Each row was made from one small tree. Brackets hold a mark, then the marks that hang from it, in alphabetical order. Every link used is in the known rows. Write each row's tree.
Known rows
(E (P Y)): [ 1.14  0.43 -0.06  1.25  0.15 -0.33 -0.10  0.60  0.91  0.56 -0.50  0.19
  1.88  2.63  0.04  0.18 -0.46 -0.29 -0.09  0.11  0.46  0.95]
(Y A F L P T): [-2.72 -2.72  2.31  0.81 -0.93 -0.07 -1.33 -6.57 -0.38 -0.01  1.25  1.96
  4.39  1.02  1.80 -2.56  1.82 -2.89 -1.21 -0.34  1.51 -0.48]
(E P): [ 1.04  0.38  0.29  0.28 -0.04 -0.78 -0.61  0.76  0.85  0.60 -0.49  0.29
  0.88  1.71 -0.16  0.47 -0.45 -0.61  0.03  0.16  0.24  0.27]
(P (Y A F M)): [-0.88 -0.11 -0.34  1.78  0.23  0.62 -0.48 -3.17 -0.34 -0.50  0.97 -0.24
  3.17  2.29  1.52 -1.97  0.49 -0.58 -0.44  0.25  0.70 -0.03]
(P (Y F)): [ 0.24 -0.19 -0.32  1.81  0.23  0.89  0.69 -1.32  0.47 -0.14  0.01  0.17
  2.24  1.53  0.93 -0.52 -0.20 -0.16 -0.03  0.26  0.91  0.63]
(X B): [ 0.39  0.07 -0.86 -0.62 -0.45  0.37  0.97  0.64 -0.15 -0.74 -0.73 -0.51
  0.00  0.58  0.13  0.21  1.33 -0.57  0.72  0.80 -0.41  0.05]
(T (Y L P)): [-0.67 -1.31  0.06 -0.11  0.62 -0.25  0.09 -2.35  0.12  0.64  0.00 -0.46
  1.80  1.32  0.57 -0.28  0.85  0.03  0.19 -0.49  0.50  0.12]
(Y A): [-0.95  0.28  0.37  0.38 -0.07 -0.17 -0.55 -1.32 -0.43 -0.47  1.15  0.17
  1.40 -0.29  0.22 -0.78  0.15 -0.48 -1.12  0.17 -1.14  0.00]
(F (Y L M P T)): [-2.02 -1.04  1.33  0.14 -0.67 -0.44 -0.44 -4.48 -1.45 -0.04  1.12  0.26
  0.85  1.73  1.65 -1.34  2.08 -0.77 -0.32 -1.30  1.32  0.76]
(Y A F T): [-2.13 -1.73  1.35  0.55 -1.13  0.78 -1.56 -3.52  0.30  0.01  1.37  2.00
  3.04  0.19  1.12 -1.00  0.07 -1.30 -1.25 -0.20  0.34  0.06]
(T (Y A)): [-0.91 -0.42 -0.33 -0.10  0.41  0.25 -0.43 -1.09  0.29  0.30  0.85 -0.33
  1.87  0.51  0.27  0.24 -0.27  0.77 -0.63 -0.33 -1.13  0.52]
(Y L T): [-1.34 -2.15  1.14 -0.16 -0.52  0.13 -0.47 -2.51  0.08  1.28  0.19  2.19
  1.51  0.11  0.83 -1.10  1.51 -0.46 -0.66 -0.34  1.75  0.66]
(T (Y A L)): [-0.95 -0.75  0.06  0.08  0.78 -0.13 -0.13 -2.40  0.20  0.81  0.91  0.15
  2.52  0.47  0.90 -0.47  0.61  0.42 -0.89 -0.03 -0.36  0.61]
(F (Y A M P T)): [-2.67 -0.55  1.27  0.19 -1.02 -0.19 -1.11 -4.06 -1.69 -0.85  1.86 -0.21
  1.15  1.51  1.15 -1.17  1.35 -0.73 -0.84 -1.53 -0.22  0.71]
(L X): [ 0.59  0.04 -0.75 -1.35  0.14 -1.02 -0.76  0.61 -0.14  0.26 -0.02  0.85
 -0.10  0.71 -0.07 -0.01  0.39  0.57 -0.07 -1.05  0.19  0.69]
(Y A M T): [-3.02 -1.56  0.64 -0.43 -0.96  0.21 -2.54 -3.26 -1.02  0.18  1.53  0.82
  1.80  1.27  0.71 -2.18  1.33 -0.62 -0.84 -0.78  0.42 -0.43]
(M (Y A)): [-0.69  0.70  0.02 -0.34 -0.21  0.79 -0.69 -0.90  0.64 -1.58  0.05 -0.83
  1.87  0.47  1.51 -0.39  0.31 -0.68 -0.52  0.66 -0.12  0.10]
(T (Y A M P)): [-1.82 -0.96 -0.28 -0.29  0.27 -0.19 -1.39 -2.88 -0.62 -0.11  0.87 -1.45
  2.04  2.13  0.51 -1.11  0.68 -0.10  0.03 -0.86 -0.44 -0.62]
(M Y): [-0.04  0.51 -0.27 -0.63 -0.19  0.90 -0.32 -0.01  0.95 -1.25 -0.76 -0.97
  0.88  0.72  1.33  0.18  0.21 -0.34  0.28  0.58  0.65  0.10]
(P (Y F L M T)): [-1.16 -1.81  0.18  1.41 -0.05  0.76 -0.44 -4.00  0.02  0.79  0.31  1.20
  3.22  2.59  1.94 -2.19  1.49 -0.60 -0.12 -0.13  2.81  0.43]
(E (P (Y A L))): [ 0.61  0.35  0.36  1.59  0.38 -0.63 -0.15 -0.95  0.63  0.67  0.07  0.71
  3.03  2.46  0.55 -0.71  0.23 -0.75 -0.81  0.35  0.46  0.98]
(P Y): [ 0.16  0.08 -0.54  1.42  0.29  0.64  0.73 -0.23  0.03 -0.12 -0.06 -0.09
  1.46  1.28  0.26 -0.42  0.01  0.46 -0.12 -0.10  0.32  0.95]
(Y L M T): [-2.09 -2.32  0.74 -0.53 -0.41 -0.14 -1.57 -3.84 -0.68  1.41  0.46  1.43
  1.38  1.55  1.41 -2.41  2.40 -0.62 -0.10 -0.47  2.69 -0.32]
(P (Y A F T)): [-1.35 -1.17  0.41  1.77 -0.50  1.23 -0.33 -2.67  0.23 -0.11  0.88  1.30
  3.60  1.42  1.06 -1.12  0.10 -0.46 -1.01 -0.24  0.56  1.00]

Write each row's tree
[-3.60 -2.14  1.11 -0.34 -1.25 -0.18 -2.78 -4.51 -1.63 -0.51  1.31  0.02
  2.18  2.15  0.49 -2.74  1.81 -1.66 -0.43 -1.37  0.55 -1.09] => (Y A M P T)
[-1.53 -0.91  1.62  0.40 -0.70 -0.28  0.31 -3.52 -0.94 -0.08  0.95  0.79
  0.92  0.76  1.27 -0.41  1.48 -0.65 -0.69 -1.20  0.71  1.42] => (F (Y L P T))
[ 0.45 -0.41  0.30  1.09 -0.31 -0.04 -0.56  0.28  0.92  0.82 -0.48  0.89
  2.13  2.71  0.00  0.17 -0.30 -0.25 -0.23 -0.31  0.79  1.19] => (E (P (Y T)))
[-2.32 -0.47  1.21  0.35 -0.47 -0.25 -0.65 -4.53 -1.34  0.08  2.02  0.94
  1.56  0.89  1.97 -1.54  1.81 -0.38 -1.38 -0.77  0.45  1.25] => (F (Y A L M T))
[ 0.75  0.15  0.53  1.85  0.33 -0.47 -0.22 -1.69  0.91  0.61  0.11  0.88
  3.59  2.63  1.07 -0.76  0.05 -1.19 -0.71  0.61  0.84  0.80] => (E (P (Y A F L)))
[-1.81 -1.29  0.14  1.48 -0.44  1.02 -1.11 -3.56 -0.26 -0.06  1.03  0.79
  3.49  2.39  1.42 -2.05  0.71 -0.57 -0.65 -0.28  1.21  0.31] => (P (Y A F M T))
[-1.28 -1.21  0.51 -0.08  0.26 -1.13 -0.93 -4.41 -1.43  0.10  0.17 -0.78
  1.26  2.22  1.20 -2.90  2.58 -1.69  0.53 -0.27  2.11 -1.49] => (Y L M P)
[ 0.31  0.27  0.17  1.39  0.43 -0.76 -0.67 -1.58  0.26  0.65  0.19  0.30
  3.01  3.13  0.83 -1.32  0.61 -0.79 -0.52  0.32  0.88  0.54] => (E (P (Y A L M)))
[-2.47 -3.22  1.52  0.03 -0.79 -0.19 -1.90 -6.63 -0.67  0.56  0.37  1.09
  2.94  2.74  2.19 -3.11  2.50 -2.55  0.44 -0.58  3.58 -1.44] => (Y F L M P T)
[-1.67 -0.69  1.00  0.07 -0.44 -0.17 -0.28 -3.61 -1.08  0.46  1.22  0.77
  0.57  1.09  1.78 -0.97  1.71 -0.01 -0.62 -0.90  1.21  1.26] => (F (Y L M T))
[-2.03 -0.80  0.74  0.59 -0.34 -0.43 -1.97 -5.41 -1.14 -1.24  1.33 -0.93
  2.83  2.27  1.55 -2.83  1.18 -2.54 -0.04 -0.09  0.72 -2.06] => (Y A F M P)
[-0.40 -1.38  1.25  0.84  0.12 -0.55  0.08 -4.60 -0.07 -0.10  0.01  0.36
  2.51  1.17  1.62 -1.68  1.36 -2.44  0.16  0.33  2.00 -1.02] => (Y F L P)
[-0.69 -1.02 -0.65 -0.27  0.45  0.39 -0.91 -2.17  0.49  0.61  0.31 -0.72
  1.58  1.90  1.19 -0.24 -0.01  0.40  0.60 -0.17  0.87 -0.47] => (T (Y F M))
[ 0.09 -0.42  0.62  1.49 -0.40  0.10 -0.85 -1.16  1.03  0.54  0.13  1.20
  3.35  2.74  0.57 -0.29 -0.40 -0.91 -0.68  0.00  0.64  0.96] => (E (P (Y A F T)))
[ 0.79  0.15 -0.03  1.17  0.46 -0.69 -0.41 -0.96  0.49  0.91 -0.37  0.24
  2.30  3.30  0.76 -0.97  0.57 -0.59  0.05  0.28  1.46  0.53] => (E (P (Y L M)))
[-2.07 -0.89  0.79 -0.61 -1.11  0.90 -1.51 -2.23  0.32 -1.61 -0.01 -0.40
  2.48  1.27  1.29 -0.81  0.89 -1.41 -0.43 -0.31  0.44  0.00] => (M (Y A P T))
[-0.53 -1.60  0.27  0.26  0.55 -0.03 -0.02 -3.42  0.50  0.56  0.09 -0.18
  2.61  1.54  1.25 -0.34  0.58 -0.57  0.29 -0.23  1.09 -0.18] => (T (Y F L P))
[-0.39  0.02 -0.06  2.05  0.19  0.81  0.28 -2.19  0.18 -0.53  0.81  0.32
  3.24  1.36  1.12 -1.08 -0.13 -0.46 -0.81  0.33  0.05  0.63] => (P (Y A F))
[-1.93 -1.03 -0.09  1.10 -0.41  0.80 -1.04 -2.50 -0.65  0.03  0.96  0.48
  2.71  2.20  0.76 -1.94  0.99  0.04 -0.74 -0.59  0.66  0.63] => (P (Y A M T))
[-1.46 -0.59 -0.61 -0.37  0.48  0.11 -1.21 -2.02 -0.23  0.33  1.02 -0.88
  1.74  1.50  0.68 -0.68  0.33  0.70 -0.26 -0.38 -0.51 -0.14] => (T (Y A M))
[-1.01 -0.18 -0.27  1.60  0.68  0.03 -0.08 -3.37 -0.83  0.10  1.00  0.03
  3.05  2.03  1.48 -2.58  1.58 -0.33 -0.81  0.24  0.92  0.40] => (P (Y A L M))
[-1.28  0.45  1.39  0.93 -0.05 -0.75  0.55 -3.99 -1.36 -0.86  1.68 -0.10
  1.55  0.42  1.46 -0.93  1.33 -0.98 -1.31 -0.56 -0.57  1.08] => (F (Y A L P))
[-1.95 -1.13  1.03 -0.21 -1.23  1.17 -1.56 -3.30  0.74 -1.72  0.05 -0.13
  3.25  1.46  1.98 -0.89  0.63 -2.05 -0.31  0.03  1.01 -0.32] => (M (Y A F P T))
[-1.80 -0.34  1.58  0.60 -0.52 -0.11  0.09 -3.62 -0.87  0.06  1.84  1.36
  1.63 -0.09  1.55 -0.60  1.20 -0.25 -1.75 -0.70 -0.17  1.91] => (F (Y A L T))
[-1.32 -1.14 -0.07  0.18  0.79 -0.01 -0.98 -4.40  0.14  0.78  1.17 -0.01
  3.26  1.68  1.99 -1.51  0.98 -0.26 -0.40  0.23  0.84 -0.40] => (T (Y A F L M))
[-1.33 -1.46  0.73  1.95 -0.12  0.83 -0.04 -3.98  0.22  0.39  0.93  1.83
  4.27  1.40  1.69 -1.81  0.93 -0.83 -1.27  0.11  1.30  1.07] => (P (Y A F L T))
[-1.17 -1.49 -0.13  1.21 -0.42  1.12 -0.69 -2.68  0.08  0.28  0.26  0.67
  2.54  2.58  1.30 -1.47  0.64 -0.24  0.10 -0.39  2.03  0.31] => (P (Y F M T))
[-1.25 -1.67  1.09 -0.34 -0.82  0.87 -0.87 -3.72  0.99 -0.91 -0.67  0.27
  2.96  1.66  2.46 -1.09  1.37 -2.06  0.19  0.21  2.58 -0.21] => (M (Y F L P T))
[-0.80  0.12  0.46 -0.23  0.12 -1.32 -0.14 -3.69 -1.63 -0.31  1.01 -0.33
  0.45  1.94  1.68 -1.27  2.02 -0.50 -0.19 -1.24  0.94  0.75] => (F (Y (L X) M P))
[-1.07  0.41  0.54  0.22 -0.33 -0.52 -0.14 -2.68 -1.49 -0.91  0.91 -1.31
 -0.20  1.62  1.09 -0.59  1.01 -0.46  0.09 -1.07  0.11  0.36] => (F (Y M P))
[-3.02 -2.01  1.11 -0.14 -0.46 -0.27 -2.12 -5.15 -1.14  0.87  1.63  1.59
  2.76  1.24  1.62 -3.22  2.54 -1.03 -1.24 -0.31  1.52 -0.28] => (Y A L M T)
[-1.37 -0.67  0.59 -0.57 -0.34 -0.68 -0.62 -3.30 -1.10  0.59  1.19  1.19
  0.54  1.44  1.78 -0.94  1.91  0.23 -0.66 -1.37  1.34  1.62] => (F (Y (L X) M T))
[-0.79 -0.50  1.12  1.16  0.38 -0.29 -0.24 -4.74  0.05  0.09  1.35  1.37
  3.49 -0.01  2.12 -1.99  1.01 -1.84 -1.37  1.07  0.70 -0.30] => (Y A F L)
